Each row was made from one small tree. The marks that hang from a mark follow it in brackets, in the order of their numbers. Every link used is in the known rows. Write each row's tree.
(in the rows, 128 means zero)
Known rows:
q586(q307): [140 123 104 127  96 106 125 130 162  96 134 141 148 124 159 124  81 123]
q535(q307 q842(q53 q436)): [128 102  95 129  84  94 128 147 160  80 138 173 147 105 176 142  65 125]
q23(q53 q842(q307 q436 q535)): [124 106  90 135  72  70 117 131 143  69 115 166 147 118 153 134  79 152]
q23(q53(q535) q842(q307)): [123 103  95 146  84  72 103 129 136  93 128 159 154 116 150 137  81 168]
q53(q842(q307 q436 q535)): [115 115  80 130  88  92 132 135 146  71 130 178 152 113 156 142  73 143]
q535(q307): [140 129 115 125 104 106 127 134 159  92 139 144 144 122 158 127  80 128]
q53(q23(q842) q535(q307)): [125 114 104 151  94  90 113 138 128 103 145 160 157 120 178 142  76 142]
q23(q53(q535)): [138 112 105 143  88  93 113 127 138  88 124 158 153 105 150 133  86 161]
q23(q53(q842(q436 q535(q307)))): [115 111  98 137  68  76 126 140 139  71 121 168 149 108 180 139  60 140]
q535(q307 q842(q53(q23) q436)): [128 102  91 136  83 111 126 149 156  82 141 180 160 103 191 153  59 116]
q535(q842(q53)): [145  96  91 129  90 108 116 134 152  87 138 157 150  92 160 140  87 143]
q842(q53 q436): [143 114  94 118  89 105 133 131 158  77 121 165 149 106 155 133  79 143]
q53(q23 q842(q307 q436 q535)): [117 116  79 137  89 107 130 136 141  73 132 184 165 111 171 153  67 136]
q842(q307): [138 126 102 124 108 113 124 129 164  87 137 153 150 120 139 133  87 137]
q842(q53(q23) q307 q436 q535): [127 115  91 147  83 116 120 139 149  67 130 183 163 115 165 144  77 132]
q535(q842(q307 q436)): [127 110  80 122  98 103 134 137 169  79 136 178 151 109 148 147  71 130]
q53(q23(q842(q436)) q535(q307)): [119 117  94 144  89  83 126 139 134  95 136 178 156 122 180 146  63 139]

Write each row's tree:
[132 104 110 147  77  78 107 138 132  81 141 146 140 120 172 126  91 146] -> q23(q842(q53 q535(q307)))
[115 108  85 134  72  83 123 133 142  67 117 176 157 107 162 143  66 149] -> q23(q53(q842(q307 q436 q535)))
[121 116 101 152  85 104 122 147 142  83 137 183 163 115 183 146  62 133] -> q842(q53(q23 q535(q307)) q436)
[126  98  78 134  87 116 121 143 162  77 137 188 167 102 171 158  65 126] -> q535(q842(q53(q23) q307 q436))
[124 101  86 137  76  80 116 136 143  69 127 171 146 119 156 133  85 151] -> q23(q842(q53 q307 q436 q535))
[138  97  79 130  84 116 125 139 152  80 131 181 163  91 177 153  70 131] -> q535(q842(q53(q23) q436))
[128 111  99 150  94 103 108 137 147  86 141 167 156 115 147 137  86 154] -> q842(q53(q535) q307)
[110 114  73 141  94 102 128 136 139  86 134 193 173 110 169 159  57 145] -> q53(q23 q535 q842(q307 q436))
[118 100  82 141  83  75 115 136 141  82 130 181 151 117 155 140  74 161] -> q23(q842(q53(q535) q307 q436))
[127 114  82 126  86  90 136 131 137  73 124 172 148 104 161 139  78 148] -> q53(q842(q436 q535))
[133  96  94 148  82  89 109 135 138  91 132 166 154  93 158 145  83 158] -> q23(q53(q535(q842)))
[123 120 103 147  89 105 120 139 130  86 144 159 161 112 187 145  73 129] -> q53(q23 q842(q535(q307)))
[110 117  90 135  89  80 135 141 139  89 137 178 152 114 173 144  57 144] -> q53(q535(q307) q842(q436))
[121 112 108 143  74  82 113 138 131  79 131 150 150 107 177 135  73 144] -> q23(q53(q842(q535(q307))))
[120 112  87 149  88 111 119 141 148  79 133 193 168 114 165 150  67 142] -> q842(q53(q23 q535) q307 q436)
